Known rows, with every way that one mark hangs from another:
T[K[R]]: -0.21; 0.46; 0.07; 0.62; 0.25; 0.82; 1.02; 1.03; -0.44; -0.02; -1.83; 1.52; -1.72; 0.73; -0.11; -1.11; 0.60; -0.87; -0.77; -1.57; -0.40; -0.55; 0.63; -1.54
U[Z]: 0.22; 0.19; -0.68; -0.41; 0.48; 1.04; -0.06; -0.51; -0.63; 1.04; 0.06; 1.27; -1.74; 0.32; -0.32; 0.38; -0.18; 0.44; -0.78; -1.07; 0.24; 0.17; -0.61; 0.09
Y[R[N]]: 0.63; 1.37; -0.79; 0.69; -0.84; -0.71; 0.47; -0.02; -0.53; -1.80; -3.14; -0.45; 0.39; 0.47; -0.51; 1.70; -0.54; 1.84; -1.73; 2.01; 2.59; -0.95; 0.59; 1.25
K[F[E[Z[D U]]] R[N]]: 0.01; -0.79; -0.34; -1.76; -0.40; -2.08; 1.18; -1.68; -2.31; -0.05; -1.75; -0.73; -1.43; 4.00; -0.67; -2.12; 1.97; -0.20; -0.10; -3.36; 3.24; 0.44; 0.45; -0.24
T[U]: -0.29; 0.75; 1.13; 0.21; -0.10; 0.67; -0.32; -0.26; 0.01; 0.89; 0.32; 1.32; -1.83; 0.12; -0.88; -1.01; 0.56; -0.33; -0.13; -0.13; 0.41; -0.04; 0.88; 0.31
S[F[E[Z]]]: -0.86; -2.48; -0.93; -0.16; -0.88; -1.18; -0.87; -0.76; -2.05; 1.09; 1.37; -0.42; 1.80; 0.83; 2.03; -1.42; 0.54; -2.22; 0.42; -3.32; 1.11; 0.80; -1.92; -0.43
F[E[Z] K[R]]: -0.32; -2.63; -0.67; -0.96; -0.32; -1.54; 0.04; -0.75; -2.24; 0.83; -2.06; -0.51; 0.77; 0.46; 0.64; -2.99; 1.14; -0.48; 0.05; -3.86; 0.71; 0.12; -1.02; -1.93
K[F[E S] R[N] T[U[Z]]]: -0.40; -0.46; 0.83; 0.66; -0.44; 2.35; 1.16; 0.64; -3.42; 0.32; -3.00; 4.76; -6.56; 2.45; 0.25; -2.08; 2.97; -1.86; -1.99; -3.16; 1.64; -0.78; -1.01; -1.51
M[Z[D]]: 0.55; 0.60; -0.49; -0.26; 0.36; -1.31; -0.72; -0.99; 0.47; 2.06; 1.60; -0.34; -1.05; 1.57; -1.31; 0.09; 0.61; 0.44; 0.12; -0.81; 0.36; 1.13; 0.72; -0.47
Y[R]: 0.17; 0.75; -0.16; 0.67; -0.02; -0.25; 0.09; 0.03; -0.56; -1.18; -1.29; -0.30; 0.98; 0.17; -0.44; 0.99; -0.75; 0.80; -0.90; 0.61; 1.03; -0.78; 0.42; 0.23
T[K[R] U[Z[D]]]: -0.09; 1.12; -0.02; 0.10; 1.12; 2.39; 0.03; -0.61; -1.54; 2.78; -0.93; 3.03; -5.59; 2.22; -2.29; -1.71; 1.12; -0.81; -1.50; -3.13; 0.92; 0.01; 1.48; -1.17
D[Z[U[T[K[F[S]]]]]]: -2.03; 0.78; 2.53; -0.81; 0.53; 1.98; -0.75; -0.05; 1.04; 2.91; -0.73; 3.64; -2.24; -0.04; 0.74; -2.58; 1.19; -1.28; 1.34; -0.99; 0.01; 1.19; 1.39; -2.11
S[F[E K[R T]]]: -0.09; -4.29; -0.97; 1.47; -0.88; 0.41; -0.61; 1.05; -3.42; 0.84; -1.75; 1.42; -0.73; 0.95; -0.21; -3.08; 1.56; -2.91; -1.15; -4.04; -0.28; -0.72; -1.46; -2.33
K[F[E[Z]] R[N Y] T[U]]: 0.94; -0.05; 2.47; 0.81; -2.28; 0.84; 1.65; -0.45; -2.63; -1.02; -4.08; 2.43; -4.45; 3.68; 0.43; -2.73; 2.68; -1.93; -0.55; -1.72; 2.94; -1.01; -0.25; 0.25
T[K[F[S] R[N Y]] U[Z]]: -0.48; 1.56; 1.29; 0.04; -0.49; 2.85; 0.72; 2.57; -1.20; -0.78; -4.55; 4.57; -6.25; 2.09; 0.23; -1.39; 2.73; -1.10; -1.59; -0.36; 1.46; -0.60; 0.12; -0.65
Z[D U[T[K[R]]]]: -0.37; 1.34; 0.49; -0.33; 1.12; 1.59; 0.36; -1.29; 0.13; 2.51; -2.02; 1.67; -3.93; 1.52; -1.96; -2.09; 1.12; -1.04; -0.43; -2.26; 0.86; 0.44; 3.12; -1.90
E[F[K S] Z[D U[T]]]: -0.98; -2.59; 0.27; -4.16; 1.48; -0.56; -1.56; -1.76; -0.42; 3.64; -1.05; -1.38; 1.00; 0.07; 0.71; -3.23; 2.60; -1.07; 1.33; -1.37; 0.82; 1.80; 2.57; -0.93
T[K[F] U[Z]]: -0.41; 1.20; 1.86; 0.16; 0.71; 2.68; -0.22; 1.04; -1.06; 2.24; 0.31; 4.58; -5.70; 0.45; -0.13; -1.49; 1.36; -1.37; -0.87; -1.34; -0.01; -0.22; 0.47; -0.74
F[E]: -0.48; -0.35; -0.34; 0.27; 0.10; -0.82; -0.74; -0.46; -0.97; -0.08; -0.04; 0.11; -0.09; -0.13; 0.63; -0.72; 0.54; -0.60; 0.34; -1.55; 0.56; 0.48; -0.95; -0.95
S[F[K[R[N]]]]: 0.30; -2.84; -2.52; 0.19; -1.48; -0.44; -0.11; 2.03; -1.95; -0.62; -2.62; -0.01; 0.09; 1.29; -0.65; -1.34; 0.53; -0.19; -1.85; -1.33; 1.08; -0.73; -0.71; -0.28
Z[D]: 0.19; -0.35; -0.56; -0.36; 0.47; -0.13; -0.62; -0.72; -0.50; 0.73; 0.59; -1.05; -0.42; 1.18; -0.98; 0.03; 0.13; -0.02; 0.09; -0.44; 0.50; 0.41; 0.55; -0.09
Z[D U[T[K[F R[N Y]]]]]: 0.60; 1.96; 1.16; -0.18; -0.36; 1.76; 0.64; 0.48; 0.04; -0.29; -4.72; 1.97; -5.67; 3.13; -1.48; -1.72; 2.08; -0.77; -0.67; -0.03; 2.46; 0.00; 2.65; -0.63
T[K[F[E] R[Y]] U[Z]]: -0.34; 1.06; 1.54; 0.81; 0.07; 2.33; -0.23; 1.25; -2.16; -0.29; -2.58; 4.70; -6.33; 2.18; -0.26; -2.64; 2.30; -1.99; -0.55; -3.42; 1.06; -0.24; -0.60; -1.71
Z[D U[T[K]]]: -0.52; 1.53; 1.07; -0.55; 1.28; 1.44; -0.79; -1.58; 0.87; 3.54; -0.93; 1.45; -3.42; 0.02; -1.29; -1.40; 1.09; -1.05; 0.04; -0.44; 0.74; 1.10; 3.14; -1.25
T[K[F[E] R] U]: -0.99; 0.40; 1.62; 1.11; 0.15; 1.03; 0.19; 1.55; -1.97; 0.01; -0.95; 3.63; -4.56; 1.47; 0.13; -3.13; 2.20; -2.30; -0.26; -3.62; 0.24; -0.41; 0.08; -2.46

Rows:
-0.68; -0.98; 1.00; -0.60; 0.43; -0.55; -0.58; -0.59; -2.10; 1.88; 0.55; 0.42; -1.50; 1.44; 1.73; -2.12; 1.66; -2.27; 0.83; -2.79; 0.85; 0.78; -0.34; -1.83	T[K[F[E[Z[D]]]]]
-0.19; -3.41; 0.57; -1.31; 0.68; 0.27; -0.77; 1.34; -1.30; 1.09; -1.82; 0.14; 0.90; -1.02; 1.36; -2.07; 2.56; -1.93; 0.17; 0.29; -1.22; -0.11; 0.46; -1.08	E[F[K[T] S]]
0.59; 0.50; 1.64; 0.67; 0.13; 2.90; 0.34; -1.43; -1.11; 2.94; -0.41; 3.71; -4.92; 0.50; -1.32; -0.88; 0.99; -1.13; -1.30; -0.89; 0.45; -0.55; 0.68; 0.23	K[T[U[Z]]]
-0.71; 0.48; 1.03; 0.13; 1.28; 1.75; -1.52; -0.20; -2.45; 2.88; 0.69; 3.66; -6.12; 1.46; -0.61; -2.11; 2.07; -2.04; -0.37; -3.33; 1.03; 0.72; 0.13; -1.73	T[K[F[E]] U[Z[D]]]
0.37; -3.58; 0.90; -1.90; -0.39; 0.22; 0.53; 0.70; -1.75; -0.34; -4.34; -0.46; 1.41; 1.27; 1.79; -3.14; 3.04; -2.13; 0.50; -1.02; -0.13; -0.41; 0.15; -0.70	E[F[K[R[Y] T] S] Z]
-0.98; -2.31; -0.75; -0.73; 0.22; 0.06; -0.12; 1.75; -1.14; -0.03; -2.61; 0.21; 0.36; -0.43; 0.02; -1.92; 1.49; -0.37; -0.51; -1.57; -1.01; -0.29; -0.33; -2.25	F[K[R] S]
-0.94; -3.98; -0.95; -1.93; 0.07; -2.28; -2.34; -1.85; -2.22; 3.72; 0.49; -1.62; 1.99; 0.85; -0.56; -3.24; 1.78; -1.84; 0.51; -3.51; 1.54; 1.50; 0.06; -0.84	S[F[E[Z[D U]] K]]
0.47; 2.30; 1.85; -0.11; 0.34; 1.07; 0.10; 0.12; 1.00; 1.61; -1.88; 2.87; -5.74; 3.27; -1.82; -2.23; 2.42; -1.27; 0.21; -1.83; 0.68; 0.92; 2.75; -2.03	M[Z[D U[T[K[F R[Y]]]]]]
-1.19; -1.42; 0.67; -3.64; 1.02; -1.80; 0.12; -1.05; 0.14; 1.11; -0.14; -1.34; 3.07; 0.47; 1.85; -1.68; 2.25; -1.03; 1.42; -0.80; 0.52; 1.18; 1.10; 0.64	E[F[S] Z[U]]
-0.17; 1.65; 0.30; 0.23; 0.88; 3.28; -0.31; -0.49; -0.02; 2.97; -1.05; 3.78; -5.00; -0.84; 0.49; -0.43; 0.07; -0.75; -1.06; -1.14; 0.18; 0.45; 0.67; -1.52	U[T[K] Z]
-0.92; 0.25; 0.52; 0.51; -0.82; 0.27; 0.34; 2.93; -1.52; -2.77; -5.16; 2.06; -2.86; 1.45; 2.06; -1.54; 2.92; -1.74; -0.38; -0.79; 1.33; -0.22; -1.16; -1.99	T[K[F[E S] R[N Y]]]
-1.32; -2.34; -0.31; -1.31; 0.27; -0.74; 0.41; -0.03; -3.08; -0.26; -0.17; -0.44; -0.34; 3.00; 1.56; -2.43; 2.21; -1.99; 0.65; -4.76; 0.75; 0.58; -1.38; -2.44	K[F[E[Z[D]] S] R]
1.39; 0.10; 0.49; 0.55; -0.46; 2.87; 1.53; -0.41; -3.00; 1.06; -1.95; 3.48; -7.38; 4.44; -2.52; -1.25; 1.67; -0.71; -2.41; -2.13; 2.12; -1.26; 0.84; 0.16	K[F R[N] T[U[Z[D]]]]
0.52; 0.08; 2.41; 0.68; -0.01; 3.26; 0.60; -0.04; -1.80; 2.06; 0.34; 4.44; -5.84; 1.46; -0.76; -1.29; 1.37; -1.69; -1.12; -1.34; 0.04; -0.89; 0.18; -0.04	K[F T[U[Z]]]
-0.86; 1.71; 1.73; -0.34; 0.33; 1.45; -0.80; -2.17; 1.72; 3.67; -1.01; 2.76; -1.85; -0.26; -0.86; -2.03; -0.19; -0.10; 0.94; -0.72; 0.98; 1.18; 2.24; -0.89	D[Z[U[T[K]]]]
-1.01; -1.16; 0.16; -0.28; 0.04; 0.72; 1.18; 2.50; -1.37; -1.88; -0.77; 1.19; -0.83; 1.69; 1.04; -1.18; 1.47; -1.18; -0.18; -2.07; -0.95; -0.56; -0.90; -1.80	K[F[S] R]
1.92; -0.54; 0.29; 0.25; -0.83; 2.47; -0.11; -0.80; -2.29; 1.66; -5.37; 2.24; -6.18; 2.73; -3.51; -1.93; 2.05; 0.01; -2.27; -0.39; 2.54; -0.92; 1.41; 0.32	F[K[R[N Y] T[U[Z[D]]]]]
-1.57; -2.46; -0.47; -0.76; 0.46; -1.04; -1.94; 0.93; -1.35; 0.95; -1.70; 0.03; 0.86; -1.99; 1.30; -2.01; 1.92; -0.96; 0.37; -1.24; -0.41; 0.77; -1.20; -2.55	F[E K S]
0.48; -1.35; 1.87; 1.33; -0.94; 1.18; -0.60; 0.04; -2.05; 0.42; -4.37; 2.30; -3.47; 0.81; -1.50; -3.68; 2.59; -1.95; -0.41; -1.72; 0.75; -0.83; 0.30; -1.62	F[E K[R[Y] T[U]]]
0.38; 0.63; -0.91; -0.48; 0.93; 2.58; -0.82; -1.83; -0.81; 2.53; 0.40; 1.51; -4.16; 1.12; -1.04; 0.01; -0.37; 0.15; -0.72; -1.77; 1.06; 0.81; 0.68; -0.65	U[T Z[D]]
0.95; 0.01; 0.43; 0.58; 0.44; 2.96; 0.84; -1.71; -2.39; 2.58; -0.87; 2.93; -5.75; 3.09; -3.01; -1.55; 1.14; -1.14; -1.66; -3.10; 1.00; -0.74; 1.19; -0.52	K[R T[U[Z[D]]]]
-0.57; 1.21; 1.77; -0.04; 0.57; 2.13; 1.24; 0.87; 0.00; 0.83; -1.85; 3.47; -4.58; 1.17; -0.35; -2.42; 1.46; -1.55; -0.42; -2.16; -0.15; -0.27; 2.00; -2.13	Z[U[T[K[F R]]]]
1.24; -0.01; -0.12; 1.09; -1.24; 0.84; 2.22; -0.09; -1.20; -0.76; -3.56; 1.20; -2.56; 1.99; -0.81; -0.30; 0.74; -0.14; -1.87; -0.23; 1.36; -1.35; 0.44; 0.20	K[R[N] T]
0.67; -2.46; 0.09; 1.81; -2.38; 0.89; -0.91; 1.04; -2.95; -0.16; -4.79; 2.21; -3.26; 1.88; -1.16; -3.22; 2.51; -2.38; -1.60; -1.51; 2.24; -0.93; -0.48; -0.48	S[F[E K[R[N Y] T[U]]]]
-1.04; -1.85; 1.61; 0.66; -0.03; 0.88; 0.01; 1.18; -2.12; 0.12; -0.70; 2.10; -1.85; 0.22; 2.11; -1.56; 2.51; -2.98; 0.23; -1.56; -0.70; -0.20; -1.52; -2.30	K[F[E S] T]
0.13; -2.50; 0.53; -0.42; -1.67; -0.39; 0.53; -0.14; -2.33; -0.04; -6.70; 0.38; -0.73; 0.80; 1.49; -2.71; 3.05; -1.42; -0.63; -0.88; 1.89; -0.35; -0.97; -1.36	F[E[Z] K[R[N Y] T] S]
